Known rows, with every step that occurs
daka/tasi: -0.67	0.09	0.09	-0.87	-2.49	-0.25	-0.06	0.42	0.59	-0.50	-0.42	1.79	-1.58	-0.08	0.10	0.47	-1.18	0.21	0.11	0.88	0.35	2.48	0.80	0.71	0.95
tasi/buko/pova/muvi/ziret/daka: 1.49	-0.49	-1.22	0.67	1.88	0.11	1.47	-1.16	-0.29	-0.46	-0.55	-0.68	1.23	-0.18	0.41	0.05	1.39	0.00	-0.99	-3.38	1.35	-1.86	-0.41	1.73	0.40
buko/pova/muvi/ziret: 2.10	-0.43	0.51	0.47	-0.77	0.65	2.12	-1.45	-0.54	-0.23	-0.34	1.24	0.11	-0.32	0.67	-0.19	-0.39	0.42	-1.00	-1.38	1.31	-2.79	0.41	1.61	-1.45
daka/kani/muvi/ziret/buko: -3.70	-0.02	1.11	0.66	0.89	-3.09	0.94	0.59	0.57	0.55	-0.63	-1.20	-1.47	-0.26	-0.33	-0.36	2.42	0.11	-0.11	1.19	1.47	-1.33	-0.19	-0.62	-0.37
buko/tasi: -1.41	0.16	0.99	-0.72	-4.10	5.04	-2.04	0.38	0.56	0.62	-0.32	0.33	0.32	-0.47	0.63	-1.40	0.77	0.46	-0.51	-0.39	-0.96	3.69	-0.48	1.05	-0.33
kani/buko/tasi: -1.52	0.06	1.65	-0.68	-4.28	5.69	-2.44	0.18	-0.19	-0.35	1.56	-0.32	1.36	-0.13	0.13	-1.35	-1.36	0.34	-0.10	0.05	-0.94	3.52	1.10	0.99	-1.89
kani/buko/tasi/daka: -1.11	0.06	0.79	-1.19	-3.66	5.57	-2.60	0.29	-0.59	-0.42	2.97	0.22	2.10	0.12	-0.02	-1.80	-1.60	0.16	0.39	0.48	-1.92	2.93	0.95	0.66	-1.78
tasi/daka: 0.47	0.15	-0.75	-1.02	-1.58	1.23	-1.31	0.29	-0.67	-0.25	1.97	1.33	0.80	0.11	-0.18	-0.07	-0.21	-0.01	0.66	0.33	-2.17	0.81	-0.27	-0.86	-0.02
muvi/ziret/buko: -3.54	-0.32	1.05	0.34	-3.60	1.70	1.62	0.97	-1.35	-1.54	0.40	0.40	-0.57	-0.40	0.43	-1.16	1.44	0.45	-0.23	0.52	-0.30	-0.72	-0.16	1.19	0.35
pova/muvi/tasi/daka/kani: 3.19	-0.14	-1.19	0.52	3.45	0.21	-0.37	-0.60	-0.42	0.33	0.60	-0.18	-0.04	0.92	-0.07	0.97	-2.98	-0.39	1.08	0.28	-1.49	-2.30	-0.01	-1.45	0.52
buko/pova/muvi/tasi/daka: 4.35	-0.25	-0.51	0.35	1.56	-0.17	1.00	-1.85	-0.79	0.28	0.36	1.84	0.80	-0.45	0.23	0.94	-2.04	-0.02	-0.09	-0.18	-0.15	-3.22	0.15	0.08	-0.89
tasi/daka/kani: -0.63	0.39	-0.30	-0.54	-0.08	-0.52	-1.27	0.08	-0.33	0.28	1.64	-0.08	0.37	0.31	-0.14	0.48	0.64	-0.49	0.39	0.70	-1.76	0.37	-0.52	-1.87	-0.44
pova/muvi/tasi/daka: 3.86	-0.35	-1.52	0.16	2.47	1.18	-0.54	-0.41	-0.55	-0.05	0.81	0.61	0.28	0.78	-0.20	0.71	-3.54	-0.11	1.30	-0.20	-1.77	-1.85	0.10	-0.86	0.76
tasi/daka/kani/muvi: -0.64	0.30	-0.55	-0.62	1.76	-2.26	-1.26	0.27	0.57	1.13	1.09	0.01	0.08	0.23	-0.68	0.10	1.09	-0.26	0.69	1.06	-0.62	-0.42	-0.38	-1.93	-0.46
tasi/daka/kani/buko/pova: -0.06	0.33	0.50	-0.45	-0.35	-0.36	-0.67	-0.81	-0.87	-0.07	2.78	0.33	1.42	-0.09	-0.29	0.35	-0.45	-0.58	0.04	1.06	-1.05	-0.54	0.53	-1.27	-2.20
muvi/tasi/daka/kani/buko: 2.04	0.26	-0.03	0.29	1.71	0.30	-0.33	-0.19	-1.14	-0.51	2.15	-0.40	0.84	0.50	-0.61	0.60	-0.99	-0.59	1.01	1.41	-2.56	0.76	0.86	-2.69	-1.05
muvi/ziret/buko/tasi/daka/kani: -4.57	-0.10	0.98	0.04	-2.84	2.75	0.79	0.91	-1.14	-0.96	1.28	-0.31	0.05	-0.15	0.60	-2.32	2.00	0.17	-0.17	0.93	-1.02	-0.57	-0.75	1.21	0.08
pova/muvi: 1.33	-0.31	-0.51	0.04	-0.26	1.70	-1.27	-0.13	0.38	0.34	-0.55	0.28	-0.40	0.33	0.21	0.81	-2.74	0.23	0.32	-0.97	0.07	-1.34	0.00	0.51	0.65
daka/kani: -1.47	0.48	1.15	0.37	-0.81	-0.86	-0.67	-0.07	0.52	0.55	-0.66	-1.07	-0.83	-0.17	0.11	1.26	1.24	-0.37	-0.47	0.54	-0.12	1.14	-0.14	-1.60	-0.68
daka/tasi/buko/pova/muvi: -0.34	-0.43	-1.00	-0.42	0.80	-1.24	0.71	-1.28	0.82	-0.05	-0.50	1.13	-0.46	-0.92	0.42	0.98	-0.48	0.08	-0.54	-1.35	1.96	-0.17	0.44	2.30	1.38
buko/pova: 1.30	0.08	1.20	-0.03	-2.66	0.00	0.70	-1.24	-0.34	0.22	-0.65	1.96	0.40	-1.41	0.36	0.86	0.74	0.24	-1.26	-0.33	0.80	-0.10	0.05	0.51	-1.79
buko/pova/muvi/ziret/daka/tasi: 3.76	-0.17	-0.22	0.40	0.01	-0.60	2.80	-0.82	-0.39	-0.90	-0.86	1.41	-0.24	0.53	0.54	-0.19	-1.76	0.14	-0.84	-0.83	1.91	-2.25	0.40	1.91	-0.31
kani/daka/tasi/buko/pova/muvi: -2.41	-0.16	-0.35	-0.76	0.17	-4.09	1.85	-0.92	0.37	0.50	-2.21	1.05	-0.32	-1.81	0.35	1.18	1.46	0.30	-0.62	0.06	0.18	-0.09	-0.17	1.17	2.28
tasi/daka/kani/buko: -0.67	0.39	0.18	-0.54	-0.41	0.53	-1.48	-0.04	-0.65	-0.16	2.88	-0.45	1.07	0.49	-0.35	0.13	-0.53	-0.56	0.60	1.11	-1.79	0.36	0.49	-1.82	-1.37

Rows
3.77	0.07	-1.68	-0.04	1.61	-1.50	0.72	0.15	0.19	-0.89	-1.36	0.38	0.23	0.62	0.02	0.78	-1.63	-0.40	-0.30	-1.44	1.75	0.19	-0.41	1.44	1.95 -> ziret/daka/tasi/buko/pova/muvi
1.50	0.10	1.51	1.03	1.23	-0.91	0.35	-1.54	-0.28	0.18	0.48	-1.12	0.47	-0.16	0.00	1.45	-1.97	-0.54	-0.43	0.66	0.52	-1.40	1.24	-1.03	-2.33 -> daka/kani/buko/pova/muvi/tasi
3.43	-0.36	-0.68	0.71	1.81	1.28	-0.29	-0.49	-0.17	0.12	-0.74	0.22	-0.41	0.48	0.08	1.13	-3.19	0.11	0.77	-0.46	-0.78	-1.40	0.32	-0.49	0.74 -> pova/muvi/tasi
-1.20	0.12	-0.48	-0.40	1.69	-1.69	-0.01	0.40	0.12	0.60	1.55	-0.34	-0.13	0.74	-0.52	-0.92	1.86	-0.11	0.57	0.79	-0.73	-0.62	-0.03	-1.58	-0.77 -> tasi/daka/kani/muvi/ziret
-2.73	0.00	1.37	0.81	1.02	-3.83	1.76	-0.19	0.41	0.68	-0.96	-0.70	-1.12	-0.76	-0.16	-0.09	2.78	0.10	-0.61	1.14	2.20	-2.28	-0.13	-0.21	-1.19 -> daka/kani/muvi/ziret/buko/pova
-4.21	-0.10	1.19	-0.37	-4.60	3.58	-1.61	0.95	-0.41	0.02	-0.20	1.03	0.19	-1.74	0.57	-0.66	0.02	0.37	-0.23	1.48	-0.46	0.93	-1.51	1.88	0.97 -> ziret/buko/tasi
1.26	-0.06	-0.48	-0.19	0.88	-2.10	1.61	1.57	0.68	-0.56	-1.17	0.22	-1.20	1.32	-0.74	-1.64	0.67	0.50	0.45	0.10	1.65	0.88	0.73	0.42	0.43 -> kani/muvi/ziret/daka/tasi
3.88	-0.08	-0.23	0.70	2.59	-1.45	1.12	-1.92	-0.60	0.59	0.18	1.03	0.45	-0.36	0.24	1.21	-1.61	-0.29	-0.27	0.14	0.00	-3.45	-0.01	-0.57	-1.12 -> buko/pova/muvi/tasi/daka/kani
2.00	0.86	0.77	0.31	-0.89	1.32	-1.33	1.21	-0.16	-0.51	-0.31	-1.95	0.99	1.24	-0.23	-0.32	-1.16	-0.67	-0.30	0.25	-0.17	2.50	-0.10	-0.91	-0.78 -> ziret/daka/kani/buko/tasi
1.45	0.46	0.41	0.83	-0.52	0.03	2.10	1.30	-0.85	-1.45	-0.57	-1.75	-0.27	1.75	0.06	-0.95	1.65	-0.27	-0.47	-0.77	-0.29	0.77	0.04	-0.88	-0.29 -> muvi/ziret/daka/kani
-1.46	0.31	0.66	0.21	1.46	-2.94	-0.67	0.22	1.61	1.61	-1.23	-1.04	-1.21	-0.14	-0.57	0.75	1.67	-0.02	-0.11	0.79	1.27	0.35	0.03	-1.61	-0.78 -> daka/kani/muvi
3.08	0.47	-0.95	0.95	4.55	-3.33	0.01	0.84	0.65	0.31	-1.70	-2.24	0.00	0.89	-0.83	0.88	1.30	-0.64	0.24	-0.48	0.80	0.79	-0.64	-2.10	0.77 -> ziret/daka/kani/muvi/tasi/buko
-0.23	0.08	0.33	0.95	4.42	-4.30	0.66	-1.16	1.28	1.47	-1.22	-1.37	-0.57	-0.91	-0.55	1.12	2.77	-0.20	-0.38	-0.04	1.43	-0.77	0.09	-1.66	-0.96 -> daka/kani/muvi/tasi/buko/pova
-2.42	-0.17	-0.83	-0.71	-0.55	-0.28	-0.21	-0.11	0.81	-0.45	-0.20	0.60	-0.87	-0.56	0.12	0.70	0.57	0.09	-0.04	-0.99	0.64	2.59	0.46	1.35	1.83 -> daka/tasi/buko
-3.04	-0.48	0.54	0.08	-0.54	-1.26	1.05	1.08	0.11	-0.04	-0.47	0.52	-1.05	-0.41	-0.37	-1.40	1.80	0.81	0.38	0.84	1.39	-1.27	-0.01	0.79	0.04 -> kani/muvi/ziret/buko
-1.92	-0.67	0.15	0.34	-1.49	3.45	0.37	0.45	-0.51	-0.53	-0.03	-0.11	-0.38	0.18	0.84	-1.58	-1.53	0.52	0.11	-0.42	0.09	-2.47	-0.51	2.47	1.04 -> pova/muvi/ziret/buko/tasi
2.04	-0.48	-1.72	0.41	1.78	0.75	1.34	0.46	-0.11	-1.26	-0.38	-0.82	-0.34	1.70	0.28	-0.69	-1.69	0.03	0.22	-2.28	0.95	-1.34	0.19	1.65	1.94 -> pova/muvi/ziret/daka/tasi/buko
-1.03	0.11	-0.02	0.90	4.39	-3.39	-0.14	-0.27	1.36	1.45	-1.16	-1.91	-0.83	-0.32	-0.71	1.10	2.34	-0.21	0.19	-0.03	0.68	0.34	0.03	-2.06	-0.12 -> daka/kani/muvi/tasi/buko
-4.61	0.00	0.47	-0.64	-1.36	0.36	-2.00	1.01	0.07	0.98	0.62	0.51	0.26	-1.38	0.05	-1.13	0.51	0.07	0.33	2.32	-0.24	-0.71	-1.80	0.94	0.81 -> ziret/buko/tasi/daka/kani/muvi
2.64	-0.09	-0.64	0.96	1.39	0.73	1.22	0.62	-0.31	-0.75	-0.59	-1.60	-0.52	2.06	0.32	-0.35	-1.58	-0.21	0.06	-1.30	0.45	-2.00	-0.07	0.11	0.52 -> pova/muvi/ziret/daka/kani
-0.86	-0.29	-0.07	0.09	-0.16	0.24	0.17	-1.63	0.18	0.20	-0.24	0.20	1.17	-1.79	0.34	0.86	2.97	0.15	-1.24	-2.63	0.92	0.36	-0.31	1.13	-0.39 -> tasi/buko/pova
-1.21	-0.72	-0.08	0.53	-0.93	1.57	0.91	0.32	-0.81	-0.74	0.16	0.14	-0.63	0.26	0.55	-0.49	-1.84	0.38	0.25	-0.34	0.32	-3.34	-0.23	1.77	1.00 -> pova/muvi/ziret/buko
0.70	0.15	0.02	-0.27	0.85	-0.16	-0.90	-1.03	-0.68	0.19	2.69	0.04	1.35	0.19	-0.12	0.56	-1.84	-0.59	0.27	0.66	-0.68	-2.05	0.36	-0.93	-1.68 -> tasi/daka/kani/buko/pova/muvi
-1.65	0.43	1.83	0.31	-1.27	-0.15	-1.22	-0.17	0.01	0.01	0.89	-1.50	0.06	0.08	-0.11	0.96	-0.60	-0.44	-0.24	0.78	0.01	1.31	1.07	-1.36	-1.84 -> daka/kani/buko
-3.69	0.06	-0.16	-1.08	-1.22	-3.20	1.07	0.09	0.39	0.14	-2.07	0.72	-0.51	-1.67	0.12	0.93	2.59	0.33	-0.23	0.57	-0.88	2.67	-0.11	0.24	2.70 -> kani/daka/tasi/buko
-2.55	0.33	0.56	-1.13	-2.71	-3.18	1.23	0.59	0.04	0.06	-2.10	1.56	-1.10	-1.23	0.09	0.83	1.24	0.42	-0.11	1.94	-1.12	2.56	0.23	-0.24	1.93 -> kani/daka/tasi
0.61	-0.52	-0.32	0.38	-0.36	2.27	0.95	-0.01	-0.25	-0.55	-0.06	-0.25	-0.46	1.04	0.46	-0.72	-1.42	0.47	0.14	-1.55	0.06	-1.72	0.52	1.06	0.22 -> pova/muvi/ziret
-0.84	0.16	-0.07	-1.35	-3.25	4.99	-2.45	0.48	-0.03	0.40	1.37	0.75	1.19	-0.07	0.41	-1.97	0.38	0.27	0.18	0.04	-2.20	2.71	-0.82	0.60	-0.21 -> buko/tasi/daka
2.78	0.71	-0.30	0.47	1.86	-3.17	-0.46	1.43	0.69	0.46	-1.84	-1.35	-0.34	1.11	-0.72	0.60	0.41	-0.49	0.05	0.45	0.96	0.91	-0.72	-1.81	0.17 -> ziret/daka/kani/muvi
-2.09	0.31	0.06	-0.99	-0.40	1.92	-2.23	0.50	1.02	1.58	0.81	-0.44	0.43	-0.02	-0.02	-1.79	1.36	0.08	0.21	0.74	-1.09	1.95	-0.83	-0.19	-0.55 -> buko/tasi/daka/kani/muvi
-2.50	0.17	0.30	-0.82	-0.46	2.25	-0.93	0.61	0.58	1.13	1.19	-0.81	0.41	0.54	0.07	-2.77	2.23	0.20	0.11	0.35	-1.14	1.42	-0.51	0.11	-0.85 -> buko/tasi/daka/kani/muvi/ziret
2.07	0.27	-1.50	-0.30	0.33	-0.74	0.04	1.19	0.21	-1.22	-1.05	-0.11	-0.09	0.79	-0.22	0.54	-0.47	-0.36	0.03	-1.11	0.68	2.70	-0.31	0.51	2.22 -> ziret/daka/tasi/buko
-1.27	-0.19	-0.43	-0.61	-0.50	-1.51	0.87	-1.10	0.71	-0.38	-0.32	1.32	-0.46	-1.21	0.31	0.88	0.79	0.09	-0.76	-1.05	1.64	1.35	0.44	1.85	0.88 -> daka/tasi/buko/pova
2.16	-0.65	-1.45	0.79	3.30	1.35	-0.37	-0.86	0.09	0.19	-0.43	-0.78	0.19	0.20	0.08	1.17	-1.78	0.01	0.61	-1.91	-0.53	-1.28	0.02	-0.05	1.36 -> pova/muvi/tasi/buko
-2.51	0.43	2.06	0.05	-2.13	2.23	-1.87	-0.04	0.48	0.36	0.91	-1.88	0.39	-0.07	0.15	-0.25	-0.20	-0.30	-0.42	0.65	-0.47	2.37	0.67	-0.50	-1.92 -> daka/kani/buko/tasi
-0.71	-0.42	0.67	0.41	-1.78	-0.57	0.35	-0.77	-0.84	0.02	-0.65	2.21	0.03	-2.00	0.53	1.28	-1.73	0.17	-0.52	1.19	1.39	-4.11	-1.13	1.98	0.51 -> ziret/buko/pova/muvi
1.25	-0.39	-0.55	0.42	3.75	-2.68	0.58	-0.96	0.89	1.09	-1.11	0.26	0.16	-1.15	-0.73	0.47	2.17	0.47	0.13	-0.69	1.24	-0.03	0.38	-0.49	-0.32 -> kani/muvi/tasi/buko/pova
3.39	0.54	-0.82	-0.42	-1.26	-0.74	0.15	1.64	-0.08	-1.20	-1.29	0.79	-0.66	1.13	-0.19	0.47	-1.84	-0.32	0.19	0.46	0.44	2.64	-0.05	0.00	1.65 -> ziret/daka/tasi
2.26	0.20	-0.03	0.43	-1.91	1.41	1.81	1.47	-1.16	-2.01	-0.48	-0.74	0.03	1.65	0.10	-1.41	1.11	0.13	-0.27	-1.24	-0.58	1.41	0.22	-0.04	-0.03 -> muvi/ziret/daka
2.11	-0.11	-1.05	-0.28	2.91	-1.77	-0.48	0.29	0.19	0.70	0.35	0.98	-0.16	0.10	-1.11	-0.20	0.27	0.31	1.30	1.09	-0.69	0.14	0.35	-1.81	-0.10 -> kani/muvi/tasi/daka
